Known rows, with every step that occurs:
y/s: [  7 -47   9  -1  -6 -30  17 -24 -32 -29  36  18 -10  -4 -30  25 -16  13
 -18  17  -9 -19 -36  21  16 -22 -14  34  47]
r/a: [-37 -33  23  -3  22 -15  27 -25 -22 -13  16   4 -30  -8 -28  27 -45   2
 -26  38  -4 -24 -13  33  29   5  -9  34  27]
g/s/q: [  1 -28  -3  27 -15 -47  -7 -34  -6 -17   7   6 -21 -19 -21  32 -35  -4
 -12  40 -13 -10 -18  -5  36 -27 -12  23  38]
p/a/g/s/q: [-16 -38  17  29 -28 -33 -27 -22  22  -9  -1   8 -33   6  10  37 -52 -12
 -15  42 -15 -33  -8  11  40  -9 -18  22  50]
y/a/p/s: [-70   5   9  -2  19 -16  14 -34   4  52  31  24 -28  12  -7  28   3   2
 -69  26   7 -25   0 -40  -2  -6   6  61  32]
y/a/x/s: [-23 -28  21  -6  19  -8   3 -39  -3 -17  57  -1 -18  20 -11  26 -20 -60
 -38  13  12 -41 -13   8  10  15 -13  41  18]
y/a/q/s/p: [  7  -8   8  12 -20  31  18 -33 -23  35  13  -3 -25   2  -4  34 -48  46
 -55   7 -31 -11 -48  23   5 -42  -2  44  21]
y/a/q/s/x: [ -7  -5  -2  17 -36 -13  16 -35 -48  23   5   5 -31 -23  -1  45 -52  32
 -63  14   4 -40 -17  60  13 -13  -9  47  36]
p/a: [-15 -20  25 -12   3 -19   4 -13  -6 -29  13  24 -18  18  -6  52 -47   0
  -5  29  -7 -37 -15  25   7   8  -5  15  33]
r/a/p/s: [-61  -7  18 -13  33 -22  25 -35   6  21  22  10 -46  -6 -28  23  -8 -11
 -58  43  12 -16  -4 -18  16  14   2  62  32]
g/s/p/a/q: [ 18   1  12  16  -6  10  -7 -24   1 -22 -20  16 -20  51  -6  32 -78  29
 -17  24 -13 -32 -42  12   1 -31  -4  11  23]
p/s/y: [-32 -53 -20  -4 -11 -32  16 -20 -14  19  16  28 -15   0 -10  42  -5  -8
 -17  45  24 -18  -9 -28  11 -23   5  29  41]
r/a/p: [-59 -15  40  -6  32 -17  29 -27  -6  -8  32   3 -32   4 -31  28 -22   4
 -48  41 -13 -14 -10   3  18  16  -7  47  34]
q/s/x: [ 16 -33   2   6 -40 -44  28 -29 -36  -8  17  -4 -43 -38 -10  39 -25   8
 -32  28   5 -26 -19  59  10  -3  10  19  57]
r/s: [ 14 -35  -1   0  -3 -33   9 -23 -23   1  35  38 -16   1 -50  23 -32  13
 -43  11 -25 -24 -28  17  19 -12   0  34  70]
x/s/p: [ 25 -31   9  -6   8  -9  20 -27  -2   5  40 -12  -5  -8 -27  15 -29 -20
 -18  17  -3 -23 -35   7  -2  -3  30  11  37]
x/s/y/a: [-45 -57 -19 -16  -9 -11  21 -19 -16  30  45 -10  31   9  12  41 -22 -21
 -24  27  27 -28 -17 -18   8   4 -13  30  26]
p/a/r/s: [ 16 -28  10 -16 -10 -12   6   2  10 -25  26  46 -16  13 -36  32 -59  19
   0   7 -20 -32 -38  29   9 -13 -20  14  54]
p/s: [-10 -23  -6  -4   6 -34   8 -28 -13  16  14  31 -37 -11 -27  31 -15 -10
 -29  33  12 -29  -9   2  13 -18  13  31  47]
q/s/y/a: [-41 -60 -16  -7 -39   0  32 -18 -27  31  29 -10  -3   1  26  54 -14  17
 -30  29   1  -6 -32  -8  12 -27 -22  36  35]
g/s: [ -4 -32  -9  15  -3 -34   3 -25 -19  -6   6  10 -22  17 -16  27 -42   4
 -20  36   1 -34 -25   7  19 -29 -11  10  60]
r/a/x: [-34 -31  53   2  29  -8  17 -33 -11 -60  32  15 -57  13 -33  26 -31 -31
 -26  36 -12 -24 -10  32  28   7 -16  41   9]
x/s/p/a/y: [ 31 -47  17 -10   3   6  17  -5  29  13  30  -1 -12   9  -7  47 -79 -28
  -2  13  10   5 -34  25  -2  20  15  10  -2]
a/y/s/q: [ 25 -71  11  22 -18 -43   9 -21  -7 -14  35  25 -23 -41 -36  48 -48   0
 -11  19 -14  35 -26  25  47 -22 -25  44   0]
q/s: [ 18 -38  -6  -5 -19 -23  21 -25 -21  -1  28  -3 -36 -27 -13  44 -27   3
 -25  30 -17 -14 -37  33  18 -17  -7  23  62]
x/s: [ 11 -37  -5 -12  10 -30   8 -26 -14   4  43  -6  -2 -16 -27  29 -31 -34
 -18  26  10 -39 -22  22  13  15   1  19  57]
r/a/y: [-27 -59  23   5  17 -10  26  -7 -11  12  15  15 -42 -13 -27  46 -80   1
 -26  35   3  12 -12  46  39   5 -17  34   3]
a/r/s: [ 25 -38   0  -1  -6 -25  12  -6 -10  -5  36  44 -17  -6 -57  20 -42  26
 -13   9 -28 -25 -37  26  16 -32 -15  17  68]
p/a/y/s: [ 12 -64  15  -5 -10 -15  16  -4   0 -25  25  31 -18  13  -7  56 -69   4
  -3  15   5   5 -35  40  20  -1 -29  32   8]
y/s/q: [ 13 -43  14  10 -17 -46   5 -34 -18 -39  37  16 -12 -39 -35  32 -14   5
 -10  20 -24  -1 -31   9  37 -21 -16  46  24]
a/x/s/q: [ 21 -33  28  10   8 -44 -12 -48  11 -53  58  -1 -30 -28 -40  32 -13 -80
 -12  27 -10 -16 -13   9  32  16  -7  38  15]

Rows:
[ -9 -19   0  11  -6 -49  -3 -40   2   7  13  25 -37 -48 -32  36 -13 -18
 -22  36  -3  -8  -3 -12  32 -16  12  43  27]
p/s/q
[ 48 -17   5  12 -21  11  16 -30 -21   8  14   2 -38 -10 -26  37 -50  34
 -37  18 -39  -7 -54  35  10 -39   8  27  45]
a/q/s/p
[ -5 -65 -20 -14  -8 -30  18 -17 -14   6  46  -8  20  -4 -12  42 -19 -35
  -6  38  21 -24 -23  -9  12   8  -6  13  49]
x/s/y
[-28   2  15   5   0 -60  20 -38  -9  15  19  27 -46 -11 -25  28   9  -4
 -56  34  26 -32  12  -1  -7  12  32  43  51]
a/p/s/x
[ 18 -19  21 -11  -8  -2  15 -17   9 -14  22  33 -16  28 -24  23 -44  20
 -24  -1 -31 -16 -42   8  -6  -8  21  24  37]
r/s/p/a
[ 23 -44  22   3  -8  -9  28 -25 -20 -27  34   9 -12   8 -30  10 -14  29
 -16   7 -18  -7 -46   9   3 -39  11  30  28]
y/s/p
[-31 -78 -12  25 -34 -26  -2 -10 -14  20  16   4 -15  35  10  31 -28   3
 -25  53   3 -35 -14 -12  31 -34 -18  10  79]
a/g/s/y
[ 15   3  36   3   3  15  -2 -20  -4 -22  -1  28 -18  32 -18  43 -69  32
 -15  18 -27 -31 -33  27  -1 -15  10  18  16]
s/p/a/q
[  0 -65   9  -8  -1 -26   9 -29  -5 -41  59   0  -7  18 -16  40  -4 -70
  -5  36  14 -23 -20  -7  12   9 -13  20  32]
a/x/s/y
[-66  -4  31  -1  20 -13  14 -25  -9  25  40  15  -8  25  -5  35 -10  20
 -58  23 -14 -23  -5 -18   2  -4  -4  47  31]
y/a/p
[-60 -47  32   7  -2  -4  11 -24 -15 -25  42  24 -14  46  10  46  -6 -17
 -22  28  -1 -21  -4 -16  10 -21 -21  34   4]
s/y/a/x
[ 25 -32   6   7 -27 -45  18  -8 -22 -15  26  44 -23 -20 -55  14 -39  29
 -21   7  -2 -36 -21  51   8 -19   4  17  63]
a/r/s/x
[-52 -75  -7   8 -50   2  20  -9 -17  56  34 -12 -18   8  35  45 -16  13
 -51  33  -7 -20 -21   3  25 -26 -23  38  59]
q/s/y/a/g
[ 29 -24  23 -20   1  13  16  -1  31 -24  31  -3  -1   5 -13  22 -52 -12
  24  12   3 -29 -46  20 -15  -5   9  -8  22]
x/s/p/a/r
[ 18 -50 -24   6 -37  -8  14 -19 -36   7  19   7 -12  -8 -10  64 -38  18
 -26  40 -18 -10 -41  17  26 -31 -28  27  54]
a/q/s/y
[ 11 -54  22   2 -26 -40  24  -6 -12 -32  14  28 -26   2  -3  50 -64   4
  -6  12  29  -7 -14  65   9  16 -13  30   0]
p/a/y/s/x
[-54 -49   7  17 -11  -8   5 -28 -12 -29  22  10 -15  68  20  33 -13 -16
 -22  35  10 -24 -15 -33  12 -36 -31  28   9]
g/s/y/a/x
[-53 -51   4  -3 -18   1  23   7 -16  11  28  21  11  17   2  43 -28  30
   4  32   6 -20 -18  -8   7 -48 -27  11  19]
s/y/a/r
[-16 -28   4  -3  -9  -2  14  -4 -10  19  35  40  -6   8 -34  16 -44  35
 -33  -1 -21 -27 -32  12  13 -38 -21  32  48]
y/a/r/s
[ -5 -73  21  15  -6 -26  26 -21  -4 -17  26   6 -31 -49 -33  39 -61  -2
 -17  25 -10  40 -25  33  59  -3 -34  61 -22]
r/a/y/s/q
[ 30 -30  15   4  -6 -11  17 -26 -13   3  32  27 -17  11 -50   7 -31  25
 -42   2 -38  -8 -39   2   3 -27  27  29  50]
r/s/p
[ -2 -25  -4  23 -20 -55   9 -30 -35 -18  -3  11 -29   3 -13  21 -37   9
 -26  34  26 -43  -5  32   8 -10   7   9  55]
g/s/x
[-23 -37  11  17 -18 -19 -16 -13   9  -2   2  11 -35  40  15  32 -59  -3
 -23  37   2 -56 -12  20  23  -7 -16  11  69]
p/a/g/s
[ 16 -29   4   7 -22 -57  16 -27 -37  -7  23  37 -25 -12 -46  19 -31  16
 -47   9  -1 -34  -8  43  10   3  18  32  65]
r/s/x
[ 18 -60  24   7 -23 -32   4 -14  12 -31  24  26 -20 -22 -11  62 -65  -3
   5  17 -12  25 -30  28  38   0 -31  42 -15]
p/a/y/s/q
[-37 -68  -1  13 -34 -19  -6  -2   5   0   3  10  -9  52  34  45 -45  -6
 -11  51  12 -41 -14  -9  21 -14 -25   6  64]
p/a/g/s/y
[ -2 -45  24  -2   4 -14   5   3   7  -4  14  34 -29  15  -5  66 -83  -1
  -3  27   3  -5 -14  39  17   7 -11  14  11]
p/a/y
